What can hang from each mark:
finib: moni
bopesab: kadar
tupoduk: bopesab nena vama
losab: finib tupoduk
bules: fuvemen moni
zoloto: fipagar
kadar: losab nena
nena: tupoduk
vama: kadar
moni: bules fipagar
bime: kadar tupoduk

Every row comes from one small tree of marks. The marks that hang from a mark follow it in brackets, in alphabetical order. Every link used is in the known rows. Which tree was each row made from?
Known rows:
losab[tupoduk[nena vama[kadar]]]: [ -1.1   0.7  -9.8   0.6  -4.2  19.5 -12.2  -2.7  -6.7  14.0   0.6 -24.5
   2.7  -8.2   9.9   9.6   8.6  20.1  -7.7  -4.0 -10.5  27.5   7.4]
moni[bules[fuvemen] fipagar]: [ 19.3   0.9  15.4   7.4 -10.6  14.9  -5.2  -4.7 -11.2  -0.4   3.5 -15.1
  -8.3  14.8  -2.4 -15.4  -0.9 -27.9  28.2 -13.7   4.8  -5.8 -17.0]
bime[tupoduk[bopesab[kadar] nena]]: [ 14.5  11.0   6.1   8.6   8.8 -10.0 -31.0   8.2  -8.0   6.6   7.8 -23.3
   4.1  -6.4  25.8  21.0 -10.4  27.6 -23.5   6.5  -6.0  20.6  10.3]
losab[tupoduk[nena]]: [ -0.6  -1.7 -11.7  -2.1  -1.6  22.3 -15.5   1.3 -13.3   5.2   4.9 -13.2
   2.4  -2.3   5.0   6.9  -1.4  20.7  -7.7  -2.4   3.1  27.0   2.4]
tupoduk[bopesab nena]: [  5.7   7.0  12.6  10.1   8.7   4.1 -19.2  -1.3 -10.1  16.3   5.5 -38.2
  27.9   1.5  10.7  26.5   2.0  19.5 -18.7   0.6  34.1   8.0   7.9]
kadar[losab[finib[moni] tupoduk] nena]: [-23.6 -11.6  -8.2   9.3 -24.6  24.0  29.8 -18.0   9.0   1.7  10.2   1.2
 -21.2  -6.3   9.8 -21.9  -4.6  32.4 -28.5   9.3 -63.6  19.6   9.5]
tupoduk[bopesab[kadar[losab[finib[moni]]]] nena vama]: [ -3.7  11.9  17.0  12.7   0.3   6.1 -21.8  -5.5  12.4  24.2   1.9 -62.5
  19.8  -2.4  33.2  50.1  10.3  36.8  -9.0  13.5   0.7  13.4  22.9]
losab[tupoduk[vama[kadar]]]: [  2.6   1.7  -9.6  -1.6  -5.3  16.0  -4.7  -3.9   0.4   6.8  -0.9  -9.4
  -6.8  -7.7   8.0  -0.9   5.4  12.3  -6.0  -6.4 -29.0  24.4   1.7]
tupoduk[nena vama[kadar]]: [ -5.6   2.0   2.7   6.3  -2.3  -0.2  -6.3  -3.9  -0.9  22.7  -4.5 -38.2
  13.3  -9.1   9.4  19.1  18.9  11.0  -1.3   0.7   6.7   4.7  15.2]
zoloto[fipagar]: [  9.8  -7.0   1.5   3.1   2.0  31.1  -6.8  -0.8   4.2  -8.8   5.4  -2.7
  19.7   0.7   4.6  -2.4  -1.5   0.4   7.6 -13.7  -3.2   4.6   8.2]
finib[moni[bules]]: [ -8.6  -2.9   4.4  -3.5  -3.8  -2.3  -8.8  -3.8  -3.2   2.6  -0.2 -12.0
   4.5  16.3  -0.7  -6.4  10.9  -1.3  14.3   3.1  -3.5  -0.1  -1.0]
tupoduk[bopesab vama[kadar[losab[finib[moni]] nena]]]: [ -4.0   5.8  14.9  16.5  -7.8   0.3  12.0 -17.9  15.8  20.0   0.7 -34.0
   6.8  -7.9  18.7   5.8  12.2  19.8 -27.9   1.7 -37.6   5.9  13.0]
bime[kadar tupoduk[nena]]: [  6.2  -0.7   0.2   7.9  -1.3 -24.8 -27.0   9.2 -15.2  -0.6   5.4 -15.0
 -21.8  -9.2   8.6   9.5  -4.3   6.6 -11.2  -1.5 -11.2  32.8   5.7]
nena[tupoduk[bopesab vama[kadar[losab[finib[moni]]]]]]: [  4.2   0.6  12.0   7.4  -9.4  25.7 -16.4  -8.6  20.2  10.3  -4.8 -37.8
  -2.2  -8.1  22.6  -8.6   5.3   0.9  -7.1  -1.3 -23.8  17.1   3.2]
losab[finib]: [ -0.6  -5.3  -7.1  -6.4  -2.9  33.9   4.1  -1.9 -10.5  -0.7   9.1   0.1
  -3.2  -5.4   5.4  -1.5  -3.2   3.7 -14.7   7.7 -32.0   8.8  -4.5]
bules[moni]: [-17.2 -14.4  -5.4  -0.4   1.0 -15.2   4.4  -6.3  14.9  -1.5  -2.2  -4.2
  -3.9   7.6   8.1  -0.5   1.8   3.1 -15.7   1.1 -13.7  -5.0   4.0]
vama[kadar[losab[finib[moni[fipagar]]] nena[tupoduk]]]: [ -5.4  -9.1  -1.7   5.8 -25.2  30.8  24.7 -18.1  25.6   4.0   1.4  -6.6
 -27.1 -11.9   8.4 -49.6   3.1   9.8 -19.5  -2.1 -70.2   8.6   0.8]
tupoduk[bopesab nena vama[kadar[losab[finib]]]]: [  1.7   4.8  14.7  15.7  -1.1   9.9  -5.5  -9.8   1.1  28.1   4.0 -55.5
  20.7 -11.8  23.4  31.7  13.4  28.4 -23.8   2.2  -4.6  10.4  18.2]
bime[kadar tupoduk[bopesab nena]]: [ 14.3   5.2   9.0  13.1   3.5 -24.8 -33.2   7.0 -15.3   3.7   7.7 -26.4
 -11.4  -7.7  14.2  17.0  -6.2  12.1 -22.8  -3.3  -5.2  35.4   5.5]
vama[kadar[losab[finib tupoduk[bopesab]]]]: [  8.7  -6.4  -7.3  -0.7 -10.6  26.4  17.5 -10.1  12.9   2.2   7.8  -4.5
 -17.9 -16.7  17.7 -20.2  -1.0  26.9 -26.0  -4.7 -68.6  18.8   3.3]
moni[bules]: [ 13.9   0.1  14.2  -1.1  -7.7   4.5   0.6  -1.7  -4.1   7.1   4.3  -1.0
   1.8   8.0  -1.9 -13.9   2.1 -18.0  17.0  -1.5 -18.9   1.2  -8.1]
bime[kadar[nena[tupoduk[bopesab]]]]: [  4.0   1.9  13.0  10.2 -16.1  -9.6  -3.3  -8.1  20.9   1.9  -3.8 -10.4
 -22.5  -4.0  -0.8 -27.4   1.0 -16.4  -5.8  -7.0 -29.4  24.4  -3.6]
losab[tupoduk]: [  2.8  -0.7 -11.6  -4.0  -2.6  19.2  -7.7   0.0  -6.0  -1.9   3.8   1.9
  -6.7  -1.8   3.4  -3.7  -4.7  12.6  -6.5  -4.7 -15.5  24.1  -3.0]

Which tree is each row?
[  3.2  16.8  23.4  17.9  -6.6 -11.6   0.9 -11.0  31.4  18.0  -2.4 -33.8
   4.8  -4.4  25.6  22.4   3.8  19.1  -9.8   7.8 -28.1   6.0  15.9]  tupoduk[bopesab[kadar[losab nena]] vama]
[ 10.6   4.4  11.5   2.8  -9.7  39.4 -25.4  -4.3  24.6   0.6  -1.0 -30.5
 -10.4   0.1  22.1 -12.2  -6.5   2.9  -0.2   1.7 -20.8  18.1  -4.3]  nena[tupoduk[bopesab[kadar[losab[finib[moni[fipagar]]]]]]]
[ -8.4   1.8  10.5  12.3 -18.0   4.3   6.5 -11.2  19.3  10.3  -6.9  -8.4
  -5.5  -4.2   1.5 -28.8   2.7 -14.7  -4.6   1.4 -19.0   6.5   2.1]  kadar[nena[tupoduk[vama]]]
[  9.6  10.9  14.7   9.1  -6.2   6.6   5.5  -9.2  27.3   6.9   5.9 -16.5
  -2.6  -4.5  24.0   0.9  -7.0  24.3 -21.7   7.6 -45.9  10.1   7.4]  tupoduk[bopesab[kadar[losab[finib] nena]]]
[  6.3  10.4   6.2  -0.6 -14.2   6.1  -2.4  -4.2  43.3   1.8  -6.8  -3.8
 -17.1  -4.6  17.4 -27.4  -3.6   2.1   5.1   7.1 -51.8  11.7   3.4]  bopesab[kadar[nena[tupoduk]]]
[ -3.1  14.0  19.0  14.7  -6.9  -1.7  -1.0 -12.6  27.3  17.1  -0.4 -38.0
   4.6  -2.5  27.7  22.9   6.1  24.3 -14.2  11.6 -35.4   8.5  15.9]  tupoduk[bopesab[kadar[losab[finib[moni]] nena]] vama]
[-16.7 -13.6 -12.4   1.5 -12.1  33.5   4.5  -6.4  -6.0   0.7  11.7 -17.1
 -11.7  -5.6  16.9   9.8  -3.1  40.6 -15.5   8.5 -30.2  23.0  11.1]  kadar[losab[finib[moni] tupoduk[nena]]]
[  3.1  -9.7 -11.7  -2.1 -12.6  27.8  17.0  -8.2   9.4   3.7   7.1  -6.5
 -18.0 -17.5  15.9 -18.9   1.3  28.7 -21.0  -2.6 -62.3  18.9   6.0]  vama[kadar[losab[finib tupoduk[nena]]]]
[ -0.4   3.3  -2.8   0.5 -20.1  19.2  16.2  -8.7  36.0   0.2   4.9   0.6
 -27.5 -10.2  24.6 -16.5  -8.7  29.5 -10.2  12.1 -83.9  20.8   9.3]  bopesab[kadar[losab[finib tupoduk] nena]]
[ -7.3  -4.3   3.3  -0.4  -1.7 -15.6  -9.4  -3.6  -1.5  -2.4  -3.2 -16.7
   3.0  14.8   8.3  -5.7  10.1  -0.4  17.3  -1.5   0.3  -1.0   2.8]  finib[moni[bules[fuvemen]]]
[  7.0   8.3  -3.3  -1.0  -6.6  46.1  -9.2  -8.0   1.5  10.5  10.0 -21.0
  -2.2  -8.3  23.5   9.1  -3.6  24.1 -27.8   7.5 -62.2  37.5   0.1]  losab[finib tupoduk[bopesab[kadar[nena]] vama]]
[ 17.5   5.9   9.0  11.1   2.4 -28.2 -25.2   5.8  -7.8  -3.4   6.4 -11.2
 -20.9  -7.5  12.3   6.6  -9.4   3.9 -21.8  -5.4 -23.8  32.5  -0.1]  bime[kadar tupoduk[bopesab]]
[ -3.4  -4.6  14.1  15.4 -24.8   2.6   9.8 -12.9  23.6   4.3   1.4 -18.0
 -31.2 -11.1   9.5 -17.9  -0.1  -3.8 -11.1  -0.5 -53.0  27.0   3.7]  bime[kadar[losab[finib] nena[tupoduk[bopesab vama]]]]
[  7.6  13.5   3.6   5.7  -3.8  12.3 -13.0  -6.1  11.7  11.3   1.0 -21.0
   0.8  -2.9  18.1  10.5  -0.3  19.8 -12.9  -0.3 -29.4  28.9   4.4]  losab[tupoduk[bopesab[kadar[nena]] vama]]
[  4.6   2.7  15.7  23.8  -4.4 -32.1 -22.7   2.2  -7.1  10.5   6.6 -40.1
 -16.7 -12.7  23.2  34.5  -2.2  21.4 -18.4   0.8 -11.0  33.1  17.6]  bime[kadar[losab] tupoduk[bopesab nena vama]]
[-12.8 -15.5  -5.8   8.7   1.2 -21.5  -0.3  -8.0  11.9 -11.9  -6.0 -19.8
 -11.9  10.5  17.4  -1.0  -1.4  -2.9  -4.7 -12.3   6.7 -11.4   1.5]  bules[fuvemen moni[fipagar]]
[-18.2  -8.2  -2.1  13.9 -26.2  23.7  33.1 -17.8   9.5   8.1   9.5  -2.1
 -20.2 -12.4  11.4 -13.4  -4.4  25.0 -26.4   8.5 -65.2  19.4  10.7]  kadar[losab[finib tupoduk[vama]] nena]
[ 13.6  11.7  18.2   6.2  -4.8  16.1 -29.8  -1.8  28.2   9.7  -8.7 -35.6
   1.2  -4.1  24.0   1.5   0.5  -6.9   7.1   0.7  -9.7  16.9   1.8]  nena[tupoduk[bopesab[kadar] vama]]
[ -1.7   1.6 -10.1  -2.8  -5.1  60.7 -16.1 -11.5 -15.6   8.8  10.1 -32.1
  -1.3   0.2  13.0   6.5   5.9  24.0 -27.7  -0.3 -40.4  33.2  -6.5]  losab[finib[moni[fipagar]] tupoduk[bopesab vama[kadar]]]
[  5.5  10.3  15.4  13.7   4.7  -0.4 -15.1  -6.9  -0.5  28.8  -0.9 -54.4
  28.0  -7.0  17.2  30.2  16.3  18.5 -18.2  -1.7  14.1   8.5  14.8]  tupoduk[bopesab nena vama[kadar]]
[ -2.1  -4.6   1.3  11.0  -7.5  11.9   1.9  -5.2   1.7   5.5   8.8 -19.3
  -4.2  -6.1  16.6  14.7  -6.5  35.7 -14.4   0.0  -8.9  19.0  11.6]  kadar[losab[tupoduk[bopesab nena]]]
[ -2.9  -7.2   1.7   6.8 -21.0  20.3  23.5 -18.0  29.3   6.1   1.8  -9.7
 -19.5 -14.5  16.1 -44.8   3.1  16.4 -27.6  -0.8 -73.5  11.5   5.6]  vama[kadar[losab[finib[moni]] nena[tupoduk[bopesab]]]]
[  5.1   6.1  15.0   6.2  -8.6  24.8 -25.9  -5.0  28.2   8.4  -5.7 -40.2
  -3.1  -4.3  29.3   3.3   0.9   4.0   2.7   5.8 -22.6  19.1   5.5]  nena[tupoduk[bopesab[kadar[losab[finib[moni]]]] vama]]
[  2.9   5.8  -0.1   0.7 -10.3   6.6  -4.7  -0.4  31.3   3.4  -0.5 -17.1
 -16.9  -7.7  27.8  13.6  -2.7  31.9   8.5   8.7 -42.3  18.3  15.1]  bopesab[kadar[losab[tupoduk[nena vama]]]]
[ -4.8  -2.3   5.3   2.4  -5.8   5.3 -13.2  -5.8  -8.5  -2.5  -0.9 -22.0
  -2.2  21.2  -1.2  -7.5   8.4  -8.0  21.7  -5.6  12.8  -4.5  -7.2]  finib[moni[bules[fuvemen] fipagar]]
